Known rows, with every step that occurs:
nole-nekaz-zure-perof-muvor-lelit-vazu: [ 17  -4  -3 -15  11 -27  11 -11  -4   6 -10  24  -5  19 -26  -6  11  10
   5  -4  18 -17   0   5   2  -3   3  -7  -6  27 -34   6   3  14 -17]
muvor-lelit-nole: [ 16 -26 -22 -18 -21  10 -12 -10 -17 -13  -2   4  12   7  18  -6 -20   3
  -4 -17  -3  -6  12   5  -7   9  10  -1  -5  12   1  -1   6  -1  19]
nekaz-zure-perof: [ 17   1   5   5  -2  -3  13  13   6   3   1  12  -2 -12  -1   0  -1   3
 -13   2  -3  14  -7  11 -13 -10  14 -12   6  14 -19  29   0  21  -8]
lelit-nole: [  6 -22  -7   6 -15   8 -14   5 -15 -23  -3   1   5   2  19  -3 -18  -2
  10  -6 -18   1   8  16  -2  -6  -1  -1  10  -2   3   8  -7   3  15]
ziluk-perof-zure-nekaz-nole-golit: [-23  20   9  17  20  14   3 -11  14  15   9 -22 -13 -21  -4 -10  24 -13
 -12  31  -1   2 -16  -1  10  -2 -11   7  25 -15  -1  -1  22 -18 -19]
nole-nekaz-zure-perof-ziluk-lelit: [ -8  26  10 -20  18  -1   3   7   1 -10  -5  28 -14   3 -21   3  10  20
   4   7  -1  21 -11  -3 -18 -16  -6 -14  -6   4  -8  16   3   6   1]
lelit-ziluk-perof-zure-nekaz-nole: [-11  29   3  16  16   1  16  -6   9 -10  30  -2  -8 -20  15 -30   6  -9
 -10   9 -21  10 -13  -2  30  -9  -1  -1  17   7   4  -8  -1  -4  -5]
ziluk-perof-zure-nekaz: [-20  23  10  11  22   1   8   7  12   2  13   1 -25 -21   4 -14  -3  15
 -15  14  -4  12 -16  -2  12 -14  -1  -9   7   3 -19 -13  11  -6 -13]
pulek-nole: [  0 -11  -2  11   3  21   7  13  -6 -17 -12 -12   3  -5  24   9 -34 -12
  -2   4 -18  11  -3   2 -12  -4  20   7  -3  -9  13   9   2  15  11]
muvor-lelit: [ 20 -15 -12 -21 -19  19  -1 -14  -3   7 -15  -1   8   8  17  -2 -30   9
  -9  -6  -1  10   3  -8 -20  20  27 -13 -11   5  -3 -13  13  -2   9]
muvor-lelit-nole-nekaz: [ -4 -11 -17 -27 -19  10 -25  -9 -17 -21 -12  10  16  10   2  -5  -9  10
   6 -25   7  -6   5  -3 -15  20  -1   5 -11   5  -6  -8   1 -11  12]
pulek-nole-nekaz: [-20   5   1   0   4  21  -5  15  -7 -23 -22  -5   7   0   9  12 -23  -5
  10  -3  -8   9  -8  -9 -20   8   7  13  -9 -18   7   1  -1   7   6]
muvor-lelit-nole-golit: [ 11 -36 -17 -22 -24  16 -20 -22 -19  -3 -14 -10  28   7  -1   6  -4  -3
  -9 -10   9 -11  16   6 -11  17   0   4   2  -2  12   1  13  -5  13]
vazu-lelit-nole-nekaz-zure: [-13 -14  -7  -7 -20   1 -35  27  -9 -14  -2  26 -10   5  -5  -5  17  -6
  27 -15  -4  -5   1   4  -5  20   4  20  14 -13 -10  -1  -8   5  -4]
golit-kotizog: [ 10  -4  -2   7 -24  10  -5   4  18  12 -21   4  11  -2  16   0 -25  14
  10   2  -4   3  11 -10 -10 -14   8 -14  -8   0  17 -17   4  -8  -2]
nole-golit-kotizog: [  7 -13   0   1 -29  16 -13  -5  15  23 -32 -10  26   0   0  13  -7   8
   5  10  10   0  15 -11 -12  -6  -3 -11   0 -14  27 -15  11 -13  -6]
vazu-lelit-nole-nekaz-zure-perof-muvor: [-11 -11  -8   4  -2 -33 -15  31 -21 -11  21  33 -23   4 -23   7  40 -12
  18 -10   0  -7  -2  14   9  -2 -22  11  16 -10 -23  24 -10  13 -20]
kotizog-golit: [  2 -16  17  -1 -11  14 -14  -2  -1  11 -24 -18  -2   5  28   4 -15  14
   6  -1   3  21  17   9  -8  13  10 -12  -1 -22 -12 -15  -3  12  -2]
nole-nekaz-zure-perof: [ -1  17   8  -4  -2  -4   0  15   4  -4  -9  17   3  -7 -16   2  10  10
  -2  -7   6  13 -12   1 -24   1   3  -5  -1   5 -25  22  -4  11 -15]
zure-perof-muvor-lelit-nole-golit: [ 14 -33 -17 -10  -6 -18   1 -17 -32   0   8  -2  14   4 -20  18  18 -11
 -18  -5  15 -15  12  16   3  -5 -27  -5   4   2  -2  24  12   3  -1]
nekaz-zure-perof-muvor-lelit-nole-golit-kotizog: [ 16 -23 -23  -3 -19 -34   0 -11   3  19   5  12  20  -1 -31   9  32  -6
 -18  -2  32 -39  19   7   8 -24 -18   3   5  20  -1  22  12   0 -10]
pulek-nole-lelit-ziluk-perof-muvor: [ 15  10 -10  21  17   0  31 -11 -11 -17  18 -25  -4  -4  -1   7 -20 -10
 -26  13 -21  10 -17   4  25  12  -1   3   9 -15   3   0  -6  14  22]
zure-nekaz-nole-golit-kotizog-lelit-ziluk-perof-muvor: [-19  25   9  23   9   0  15 -23  24  38  23 -35  16 -24 -11  -7  27 -22
 -11  15  10 -17  11 -16  44  -4 -20  -7   1 -19  22 -17  -8 -17  -8]
pulek-nole-lelit-muvor: [ 11  -9 -11  -2  15   3  18  -5 -12 -15  -6 -30   5  10  11  26 -22  -9
 -13   5 -17   4  -9  -4 -22  11  16  26 -11  10   8  15 -18 -10  28]
perof-zure-nekaz-nole-golit: [-21   6   7  11   5   4 -10  -4   7  12   1 -17  -3  -3   5  -1  21 -21
   3  26  -1  -6  -4  -7  -1 -12   0  15  17 -14  11   3   8 -19 -14]
ziluk-lelit: [  5 -14   5  -1  -5  37   3  -6   2   1 -15   2 -20   6  17   9 -20  12
   7  15 -11  23  -3  -3 -16   3  18  -5  -2   2   4  -9   2   3   9]
perof-muvor-lelit-ziluk: [ 27 -18 -24  -8 -26  -7  12 -25 -18   0   5   4  14  19   6  -6 -19  -4
  -7 -12 -14   6   8  -2   9  10  17 -20  -1   1   6 -15  -5   4  12]
kotizog-golit-nole-lelit: [  8  -8  26   6   0   4  -8   9  -2   8 -18 -21  -7  20  27  15 -20  12
  14   1  12   9  10   0 -28  21   0  10  -9 -26   0 -19   0  -4  -3]
kotizog-lelit: [  1   0  14   2  -3  28  -5   4   7  12  -9 -22   0  -7  15   2 -28  -2
   2  -5  -2  10  -2  -1   1  15  22 -16 -17 -13   2  -7  -6  12  13]

Rows:
[ 17 -29 -20  -4  -9 -24   1 -12 -17   5  10   4   9   3 -31  11  30 -15
 -23  -1  18 -25   7  20   4  -7 -11   4  15  10 -16  37  10  10  -4] => nekaz-zure-perof-muvor-lelit-nole-golit
[ -8  33  -1  10  36 -11  21 -18  12   5  27 -24 -27  -7  -1  -7  19  -3
 -21  26 -13   0 -26  -9   4   6  -2  22   8  18 -20   4  -5 -39   1] => ziluk-perof-zure-nekaz-nole-lelit-muvor
[-17  17   5  16  10  -3  -3   7  10   1  12  -2 -19  -5  22 -13   5 -14
   8  19 -13  -1  -7  -9   2 -20  12  11  10   0   0   2   1 -15  -9] => perof-zure-nekaz-nole
[  7 -20  -5  -6   1  25  15 -18  -9  -3 -12  -3 -18  15  12  15 -12   8
   7   7 -23  19  -4   0 -22   4  12   4  -6  22   4  -1 -14 -15  15] => ziluk-lelit-muvor
[-21  15   3   3 -13   1 -31  17  28   4 -11   4  13  -9 -10  -9   5   1
  19 -21  23 -29   8  -5  14  -2   3  10 -16   5  -3  -6 -17   1   7] => golit-kotizog-lelit-nole-nekaz-zure
[-32  28  10  14  31   3   8 -16  34  38  14 -36  -2 -26 -12  -2  32 -15
 -12  17  18 -24  -5 -17  27  -8 -16  12  -8  13  13 -12   4 -35  -9] => ziluk-perof-zure-nekaz-nole-golit-kotizog-lelit-muvor
[-18  13  -1   1   1  -1  -4   0  21  25  23   5   2 -22   2 -11  38 -12
  -2  13   5  -5   6 -23  36  -2 -17   7  12  -8  42 -33  14 -13 -24] => vazu-lelit-ziluk-perof-zure-nekaz-nole-golit-kotizog
[  9  -1  -1   3   8  15   6   6  -2  -9  -8 -25   2   2  18  18 -30  -5
 -13  12  -7   7  -8  -7 -14  12  22  18  -8 -12   9   7  -3   7  22] => pulek-nole-lelit
[ 16   9 -18 -16 -13 -27  15 -11 -11  -4  10  26  16  10 -29  -4  16   0
 -13 -24   8   2  -3  -2   1   7   2 -11  -6  16 -19  10 -10  13  -5] => nole-nekaz-zure-perof-muvor-lelit-ziluk
[ -1 -10   2 -16   6  -6  -8  -2  -7  -5  -2  14  15  -4 -11  19  14  18
   2   9  10  -4  24   2   7 -43 -45 -15  -7   8  45  11  12  -3  10] => zure-perof-ziluk-lelit-nole-golit-kotizog
[-20   2  25   9  -7   1 -16  22   6   0 -29   6  -7  16   7   0  -1   3
  34 -10  13   2   6   5 -33  13   2  16  -1 -26 -18 -11  -3   2 -22] => kotizog-golit-nole-nekaz-zure
[ -8  13  16   8   3  -8   7  33   0 -15  -7  28  -1   2 -11   2   1   3
  18 -11   4   4 -13   1 -37  -9 -10   7  -5   3  -7  20   3   5 -24] => golit-nole-nekaz-zure-perof
[  7  -4  -6   2  -3  10   0  12  -7  -6  16  20 -19  -8   9 -15  -7   3
  -3  -8 -21  27 -14   1  35  16   2 -16  11  -7  15 -32  13  22  -4] => vazu-lelit-ziluk-perof-zure
[ -1  -5 -19 -21 -21   3 -24  -5  -2 -14 -10  17  13   9 -10 -12   3   3
   4 -21   9 -16   1   2 -15  18  13  14  -1  13 -23   2  -1  -5   9] => muvor-lelit-nole-nekaz-zure
[-20  31   8  21  24   7  11   0  18   3  21  -7 -30 -22  12 -23   8  -6
  -9  26 -14   7 -20  -2  14 -10   0   5  17   0 -14  -2  14 -14 -15] => ziluk-perof-zure-nekaz-nole
[  2   8  10   0 -10  28   3 -17  21  27  -8 -26  34 -25  -8  -1  -9   6
 -16  -9  16   3   9  -9  32  17  -9 -26 -13 -10  34 -31   4   8   8] => nole-golit-kotizog-lelit-ziluk-perof
[-11   0  -6   1 -17   1 -26  11  -2 -23 -11  14   5   4  -9  -9   5   0
  18 -10  -6  -8  -4  12 -10   4   3  13  15  -1 -20  12 -14   1   4] => lelit-nole-nekaz-zure
[-10  -8  -2 -13  -4 -13 -21  34 -15 -16  11  34  -8  -7 -11   3  32  -3
  12 -20   4   1   1   7  -3   8 -13  13   7   2 -11  20  -6  17 -13] => vazu-lelit-nole-nekaz-zure-perof
[  6   0   3 -11   5  21   0  -7  -5  -8 -10   8 -16  11  12   2 -26  16
  12  18 -22  26   1  -3 -11 -14   8 -21  -3 -12  17  -8   7  -2  19] => perof-ziluk-lelit
[  2   0   7  -8  -2 -38  11   4 -16  -1   3  20   9  22 -11   0  18   0
   7 -32  25  -5  14   2  -8   8 -16   3 -14   0 -15  -3  -6  17 -22] => kotizog-golit-nole-nekaz-zure-perof-muvor-lelit-ziluk
[ -4   3  11  10 -13  31 -14 -11  29  38 -18 -34  22 -10   7   7   0 -20
   9  12  13 -13  10 -15   7  10   6   0 -10 -21  34 -11   9 -11   1] => nekaz-nole-golit-kotizog-lelit
[ -2  -7 -26  -3 -20 -17 -16  -8  -9 -10   0  16  -4  19 -22  -9  11  -8
   9 -11   5 -25  -1   8  -3   7   5  14  10   1 -33   7  -5  -7   3] => perof-muvor-lelit-nole-nekaz-zure
[  6  -2  -2  -8  17 -11   4   9  -9 -26  16  27 -14  -2  -6  -3   6   8
  -2   6 -12   4   4  20   4 -36 -10  -9   7  20   1  35  -2  18  17] => nekaz-zure-perof-ziluk-lelit-nole
[-23   7   9  -1   8   3   3 -17  24  39  -1 -40  24 -10   1  11  26 -21
   2   7  14 -23  19 -22  -3  -3  -5  16 -18   7  27  -1 -19 -40   0] => zure-nekaz-nole-golit-kotizog-lelit-muvor
[  7  11  21  12  14  -5   5   6   0  -8   4 -10 -13   8  15  -4 -14  15
  -3  -6   8  13  -7   6  19  17 -14   1  -1 -13   7 -34   7  12  -2] => kotizog-golit-nole-lelit-ziluk-perof-zure
[-17  10   7   5   7  -8  -4  14   6  -1   5   4 -16  -3  15  -5  -6   7
   1   7  -2   6  -4  -8  -1 -24  11  -2   0   5  -5  -7  -3  -5  -9] => perof-zure-nekaz
[ 36 -20  -6  -5  10 -27  23 -14  -2  13  -1  19  -8  15 -12  -9   1   3
  -5   4  10 -17   6  15  11 -14  17 -13   2  36 -27  13   7  24 -12] => nekaz-zure-perof-muvor-lelit-vazu
[-16   5  27  21  10 -34   4  26  -7   3  -7  14 -20  13 -11  10  20  -1
  23  -6  18  -1   2  14 -19 -10 -25   8   2 -23 -32  12  -3  10 -37] => kotizog-golit-nole-nekaz-zure-perof-muvor
[ 16 -25  -6 -13 -25  11  -7  10 -19  -5   4  13   8   6  23  -1 -13  -2
  11 -16 -24  27  10  -6   6  21  16 -13   3 -13  29 -22 -10  16   5] => vazu-lelit-ziluk
[-17  34   8 -11  13 -29 -20  25  14  -7   8  19  19 -15 -22  -6  13  10
   9 -24  20 -20  11   0  19 -31 -25 -15 -25   9   8  14  -9   9   9] => golit-kotizog-lelit-nole-nekaz-zure-perof-ziluk
[  5   9   4  21   6  11  19 -12  -1   6  19 -21  -6 -11  -4 -10 -18  -7
 -11  -5 -15  13  -9   9  42  16   1 -30   0 -18  -4 -16  -9  19  12] => kotizog-lelit-ziluk-perof-muvor
[ 17  -3 -16   4  -4   9  19 -26  -4  14   5  -6 -17   0  -7 -10 -17   7
 -21  10  -6   7 -11   4   3  17   6 -20   5 -10 -27 -13  25  -5  -2] => ziluk-perof-muvor-lelit
[ -2 -13   3  -6  -7  13  -2 -13  14  33 -22 -31  28  -1  -7  22  -1  -3
   2  -7  14 -11  15 -12  -3   6  -2  -7 -24   3  27 -13 -11 -20   8] => nole-golit-kotizog-lelit-muvor
[ 20  10   7  10   0  13  23   0  -6 -16   7  -6   7   3   9  -4 -30  10
  -6  -2 -15  16 -13  -3  -6  21  -7  -3   2  -7  18 -18   2  -3   9] => golit-nole-lelit-ziluk-perof
[ 15  -3   9  10  -5   7   4  12  -3  -5 -11  -6  -4  17  15  12 -32   5
  13   6  -7   7  -7  -8 -33  11   6  10  -5 -15  13  -8   3 -14   4] => golit-nole-lelit
[-12  -6  -3  -3 -15   8 -26   7 -17 -30 -12   7   9   6   3  -1  -7   5
  22 -15  -9   1   2   7  -9   6 -13   5   3  -9  -4   0 -11  -7   7] => lelit-nole-nekaz
[  3  14  16   3  30 -13   0  -6  16   5   4 -10 -17  12  19 -12   4   0
  15  29   0 -17  -4 -11  16 -11  14  18   6  19   0 -12  -8 -12  -3] => perof-zure-nekaz-nole-lelit-vazu
[ 20 -18 -22   0  -5 -32  10  -2 -14  -6  23  18  -6   3 -15  -4  15  -9
 -17  -9   4 -20   5  21   7 -14  -1   0   8  24 -29  35   3  15   1] => nekaz-zure-perof-muvor-lelit-nole
[-14  31   2   4  37  -7  22   6   5 -19  28 -17  -4 -20   8  -2  -7   3
 -36   7   1   5 -17 -13  28  -5   3  15  -4   9  10  -9  -7  11  14] => pulek-nole-lelit-ziluk-perof-zure-nekaz
[ 14   3  -3 -16  24 -12  28  -6  -7  -9   9  18 -16   6 -13   8   7  10
  -8   8 -20  18  -5  10 -17 -28   1 -12  -3  31  -2  32  -9  -1  14] => nekaz-zure-perof-ziluk-lelit-muvor
